Each row comes from the steps of one walk. Every step used is in the known rows, and no mark comes twice. Write the walk behind each row, first mark first.
Known rows:
ratap-ligok-pepepa-kanib-zutid-nere: [ -6  -4  -3 -13  31   6   6  15 -19  21 -26  -2  43  -4  -4 -15 -26  -4
 -20   5  13  82   5 -14 -28  27  -9  65  -1   6  45]
nure-temosa-ratap-ligok-pepepa: [-12 -10  11  16  14 -11 -12 -14   4  15  19 -18  16   1 -17 -17 -14  16
 -43 -12 -10  25   0  10   4  -7  -5  28   6  57  11]
zutid-nere-dokaz: [ -8  -1  -7  -7   2  -4   0  17  15  34 -50 -16  36  31   5  38  -1  20
 -19  10  -1  49   2  -4  -5  34  17 -43  -7 -23  28]
kanib-pepepa-ligok-ratap-temosa-puva: [ 30  -5  12   7   4  -3   9   9 -34  -6 -62   3  43 -40 -12  -1 -42   0
  -3  10  30  21 -22  10  21  -9   0  14  -5   6  50]
kanib-pepepa-ligok-bapov: [  8  -8  12   0  -1  12  12 -17 -17  -8 -50   5  35 -13  -3  -1 -34  14
   4   2  24  22 -22   2  35   0 -17  29  -3  21  76]
ligok-pepepa-kanib-zutid-nere-dokaz: [  0   1  -4 -15  26   0  16   6  -1  22 -57  -2  36  -8  -6  -7 -18  -2
   3   4  11  60  -9   4   7  59   9  40  -1 -14  21]
pasedo-temosa-puva: [ 28 -13   5   2   8  -6 -12  27  -5  27 -39 -12   8 -22   5   4 -43 -35
 -34  28 -21   3   9   2   1  11  23   9 -13  18 -14]
nure-temosa: [  0   0  -2  11   1 -10 -10  -6  13  19 -29 -28  -2  -4  -9   1 -11  16
 -28   6 -24   7  -3  16   2  -8   1   8  -2  41 -24]
ligok-pepepa-kanib-zutid-nere-pasedo-temosa-ratap: [  2  -2   8  -7  30  27  11  -9  -2  26 -50  -7  29 -35  -3 -23 -26 -24
 -23  10  18  36 -17  -3  37  51   3  53   4  29   3]
nure-temosa-ratap: [ -7  -9  11  20   2   0  -9  -9  13   8   7 -17   1  -4 -13  -7  -6  18
 -41  -3 -13  -3  -9  14  29  -4   2  14   1  49 -18]
ratap-temosa-pasedo-nere-zutid-kanib-pepepa: [ -1  -8  -4  13  17  26  -9  15  11  15 -14 -28  39 -26   5  38 -22  20
  16  -1  27  -8  -9  -5 -24 -42  19   2   7  39  34]
pepepa-kanib-zutid-nere: [  6   2  -3 -11  14  32  17  29 -10   6 -51   3  19 -22   2  -8 -16  -4
 -11  25  10  54  -7  -9  17  44  -3  66 -10 -13  -5]
dokaz-nere-zutid-kanib-pepepa-ligok: [ -5   1 -10   2   9  -2  -2  21 -12  -7 -35 -11  41 -34   9 -28 -15   1
 -31  -3  22  32   0   4 -20   8   1  50  -9 -19  91]
pepepa-ligok-ratap-temosa-pasedo: [ 21 -12   0  10   9  12 -11  21 -29 -15 -51   6  33 -55 -10  37 -19  14
 -11   7  31   6 -36   1   1 -26 -10  30  -1  23  12]
pasedo-temosa: [ 14 -15   1   4   2  -3 -18   9   1  31 -38 -14   4 -10   1   1 -27 -23
 -27  19 -14   3  -8   4   2  -8  11   7  -9  27 -10]
nere-zutid: [ -5   4 -16  -4  11   1  -3  14  16  11 -21  -2  15 -10  -2   9 -10  -8
 -16  -6  13  -9   9   5 -24  24  -3  18  -2 -18  -6]
puva-temosa-ratap-ligok-pepepa-kanib-zutid-nere: [-32  -6   4   4  37  34   5   7  -9 -10  16  16  50   5  -4  -3 -32  -7
 -18   7  18  59  10  -1  14  33  16  75  15  22  -2]
dokaz-nere-zutid-kanib: [ -6   1 -16   2   9  -6  -7  30   0   1 -18 -14  26 -28   5 -20  -1  -5
 -36  -3  12  16   2  10 -33   4   8  41  -9 -14  61]
ligok-ratap-temosa-puva: [ 40  -2   2   9   5 -14  -2  29 -23   3 -41   0  21 -51 -27  18 -18 -13
  -7  11  21  -9 -22  28  -7 -25  14  -5   0  20 -14]
kanib-zutid-nere-pasedo-temosa-ratap: [  7  -6   4   8   3  28  -3   2  18  27 -35 -22  24 -17   0   9 -12 -29
 -19  13  12  22   1 -19  36  60   0  12   6  32 -28]
nere-pasedo-temosa-puva: [ 27  -5   4   6  18  10  -6   9   7  45 -59 -27  -2 -39   9   5 -38 -38
 -47  26  -4 -18   0  -3  15  16  14   0  -7  43 -25]
puva-temosa: [-19  -5  -7   9  21  19  -3   6   6  -3 -12   6  20   7   1  18 -28   0
 -11  13  -1   8   0  12   4  -2  25  31   5  16 -30]
temosa-ratap-ligok-pepepa: [-12 -25  15  10  23   3  -5   3  -8   8  37  11  31   3 -13 -16 -17   5
 -41 -18  21  25 -10  -8   5  -6  -5  40   1  27  49]
pasedo-nere: [  1 -17  -1   6  14  24  -3  11  31  26 -37   4  21  11   2  24 -10  16
 -23   1  10 -10  -8  -1  -1  -2  -6   4   2  45  -1]
nere-zutid-kanib-pepepa: [ -2  10  -4   2   6 -13   3  18  20   8 -31 -15  25 -23   5  -9 -23  -3
   1  -8  19   4  18   5  -6   4   2  32  -8   4  38]
ratap-ligok-pepepa-kanib-zutid-nere-pasedo-temosa: [  1  -1  -2 -11  34  10  -1   6 -16  41 -47 -18  36 -17   1 -19 -34 -25
 -30  14  11  71   6 -13 -22  29  -8  55   2  32  31]
temosa-puva: [ 21 -10   4   1  14   1   6  35  -2   8 -24   1  12 -18   1  10 -32  -9
 -31  17  -7   3   8  -3   2  18  17  17 -15  -6  -1]
nere-pasedo-temosa: [ 15  -6   0   7  14  12 -11  -5  10  48 -57 -29  -4 -30   6   2 -26 -28
 -41  18   2 -19 -14  -2  16   0   4  -2  -3  51 -23]
dokaz-nere-pasedo-temosa-ratap-ligok: [  2 -17  -3  12  18  14 -16   6 -20  34  -7 -22  18 -22   2 -31 -14 -23
 -73   8  12  18 -16   1 -11  -2   3  23  -1  30  56]

Which walk is each row?
[  1  -7 -12   6  16  17  -1   5  -8  26 -30 -21  13 -23   2 -19  -4  -6
 -58   7  15   6 -27   4  -6   3   2  15  -4   9  45]
dokaz-nere-pasedo
[ 19  -3   7   7   1  -3   8  -1 -20   0 -62   9  41 -19  -9  -6 -36   9
  -8   2  32  25 -21   7  29  -2 -17  25  -7  10  52]
kanib-pepepa-ligok-ratap
[-28 -18   5  16  27  22  -8  10  -6 -10  40  16  30  14  -4   6 -28   2
 -31   1  11  21   7   5   5  -8  17  51   9  30  -5]
puva-temosa-ratap-ligok
[  6  -4   0  -9  28   8  15   3  -8   9 -40   7  21 -28 -10 -25 -24 -10
   0   2  13  36 -17   5  12  35  -1  73  -3   3   8]
ligok-pepepa-kanib-zutid
[ 18  -8   4  12  10  18   2   1 -16   4 -56   0  54 -20  -5  23 -37  21
   5   2  40  15 -25   2  14 -20 -10  13   4  35  55]
kanib-pepepa-ligok-ratap-temosa-pasedo-nere
[-25 -15   6  17  22  28  -3   2   5 -14  24  17  23   6  -4  11 -24   3
 -23   3  10  -2  -5  10  31   0  25  39   8  25 -25]
puva-temosa-ratap
[  7   2  -6 -11  15  15  16  33  -6  13 -55   1  21 -12   0  -1 -13  -1
  -3  22   8  61  -1  -2   9  54   6  49 -10 -26   2]
pepepa-kanib-zutid-nere-dokaz
[ 17  -8  -8   6  17  11  -8  14 -14  35 -44 -28  13 -35   6 -20 -23 -32
 -64  22  -1   6 -11   6  -8  15  17  10  -7  15  33]
dokaz-nere-pasedo-temosa-puva
[  8  -4  14  12   1 -11   5  17  11   9 -37 -18  22 -20   6 -15 -28  11
  -2   3  10  18  -3  -1  25 -32   8  32 -17  33  59]
zutid-kanib-pepepa
[  9 -10  19  12   3  -4   5  17   1  -5 -54 -11  29 -37  11 -12 -33  17
  -9   5  15  25  -7  -9  32 -28  -1  48 -18  31  67]
zutid-kanib-pepepa-ligok
[ -1   6   0   2   7  -6   2  18  13  -5 -46  -9  31 -36   9  -7 -27   1
  -5  -6  23  10  14  -3   0   8  -5  46  -9   1  45]
nere-zutid-kanib-pepepa-ligok
[ 29  -4  -1  11  -1 -12  -7  14 -20   5 -40  -2  19 -41 -31  16  -4  -5
  -2   4  27  -9 -37  30  -7 -41   4  -6   3  28 -11]
ligok-ratap-temosa
[  6 -15   9  -2   3  19   1  -3 -15 -22 -51  14  18 -33   0  20 -16  13
 -11   5  16   5 -26  -3  23   0 -21  45  -3  32  37]
pepepa-ligok-bapov
[ 20   2  -2   2   6  20   1  16  14  33 -59 -28  25 -24   5  16 -24 -38
 -15  25   0  29  15 -19  17  71   8   8   2  19 -34]
kanib-zutid-nere-pasedo-temosa-puva
[ -7  -1 -24  -3  11   3  -6  18  -8   7 -11  -7  26 -11  -2 -17  -1  -8
 -39  -4  13  15  -5  13 -39  21   4  25  -3 -33  49]
dokaz-nere-zutid
[ 20 -15  -2  11  14   5 -11  23 -13  -1 -62   5  42 -37  -8  53 -16  24
  -4   2  33   6 -24   8  -8 -12  -6   8   4  30  16]
pepepa-ligok-ratap-temosa-pasedo-nere-dokaz
[ -2   6  -7   1   9 -10  -4  30  25   3 -28 -10  14 -31   6   3 -11  -4
 -11  -6  12  -7  17   2 -16   4   2  39  -9   7   7]
nere-zutid-kanib
[  6 -11  10   4   5   9   8  -5 -15   2 -49   2  35  -8   3  -8 -37  13
 -12   4  19  31 -18  -8  28   0  -9  27 -10  -1  62]
kanib-pepepa-ligok
[ -1   1  -1 -15  26  17  17   2  -4  14 -53   2  33 -19  -5 -15 -20  -7
  -4   7  13  54 -15  -2  13  47   1  58  -2   0  14]
ligok-pepepa-kanib-zutid-nere
[  7  -4   5  -4  22  37   7  24 -15  21 -36  -5  20 -32   3 -20 -26 -24
 -34  26  15  55   1 -16  19  42  -6  70  -4  19   0]
pepepa-kanib-zutid-nere-pasedo-temosa-ratap-ligok
[ -8  11 -10  14  13   5 -11   2  40  27 -25 -40  27   2   8  27 -27  31
  -7  -2  -5   4  26   2  -9  -3  -2  17   6  70   6]
nure-temosa-pasedo-nere-zutid-kanib-pepepa
[ 22  -6  19  15  -1 -11   2  18 -14 -11 -63 -12  35 -59  -4  -7 -28  12
   3   4  28  19 -21   8  26 -49   3  35 -11  42  60]
zutid-kanib-pepepa-ligok-ratap-temosa
[  4 -15  11  10  25  11 -13 -14   3  46 -21 -21  12 -25  -1 -14 -29 -28
 -53   3  14  -3 -12  -5  17   3  -1  16   4  64   7]
nere-pasedo-temosa-ratap-ligok-pepepa
[ -9  -3   7  -3  20  25  -8 -11   8  51 -42 -29  39  -3   7   8 -20 -15
 -55  13  12  36  -4 -20  13  22   1 -13   5  46  24]
zutid-nere-pasedo-temosa-ratap-ligok-pepepa
[ 13   4  -3  -9  18  36  10  20  -7  25 -71 -12  13 -35   6 -11 -24 -25
 -20  34   8  43  -5 -10  23  47  -1  56  -7  12 -21]
pepepa-kanib-zutid-nere-pasedo-temosa
[ 24  -5 -11  14   9  -7 -12  24  -2  21 -35  -7  34 -18 -21  54  -9  15
  11  -1  32  -8 -21  25 -22 -27  10 -22   9  38   0]
ligok-ratap-temosa-pasedo-nere-dokaz
[  8   5   1  -6  12  27  -3   8  11  47 -76 -34  26 -14  14  24 -26 -22
 -51  33  -3  19   3 -18  15  34  14 -27  -4  28  -7]
zutid-nere-pasedo-temosa-puva
[ -3   1  -3   5  14  11   2  15  44  22 -45  -7  36  -4   8  11 -19  10
  -6  -9  23 -10  20   2  -9   6  -5  17   2  41  27]
pasedo-nere-zutid-kanib-pepepa
[  3 -17  -4  12  14  24 -13  16 -14   8   2 -22  17 -26  -4  39 -14  14
   1   8  12  -3 -31  -7 -20 -47  23  -1   0  14  10]
ratap-temosa-pasedo
[  6   2  -5   4   3  26   5   7  20  26 -50 -22  25 -14   1  17  -7 -18
  -9  12  13  28   0 -21  19  59  -5  11   4  16 -25]
kanib-zutid-nere-pasedo
[ -9  -4 -21   3  25  34 -10  23  34  26  -7  -6  34  13  14  56 -21  21
 -11  -5  20 -14  15 -17 -26  15  -6  20   5  28   3]
temosa-pasedo-nere-zutid
[  9 -13  12  10  13  17 -12 -12   0  35 -20 -17   2 -27  -4  -2 -24 -28
 -44   8  16 -14 -11  -2  23  -4  -9  15   5  78  11]
nere-pasedo-temosa-ratap-ligok-bapov
[  1   6  -1 -13  32  24  19  -5  -1  24 -65  -8  28 -30  -2 -15 -21 -11
 -12   9  19  42 -17  -5  21  49  -3  53   2  13   6]
ligok-pepepa-kanib-zutid-nere-pasedo
[  7 -16  10  13  18  16 -14  -2   2  43 -17 -20   3 -26   1  -9 -26 -27
 -57  10  12  -7  -9  -8  17  -4  -3  15   0  59   0]
nere-pasedo-temosa-ratap-ligok
[  1  10   2  -2   3  -4   5   8  11 -11 -47  -6  31 -38   5  -1 -25   1
   8  -8  27   5  11   4   5   7 -11  47  -4  20  57]
nere-zutid-kanib-pepepa-ligok-bapov
[ 18  -8   1  12  10   1   1   5 -12  13 -59  -2  56 -10  -6  30 -35  26
  13  -1  40  24 -18   8   8  -9  -2  -3   4  21  61]
kanib-pepepa-ligok-ratap-temosa-pasedo-nere-dokaz
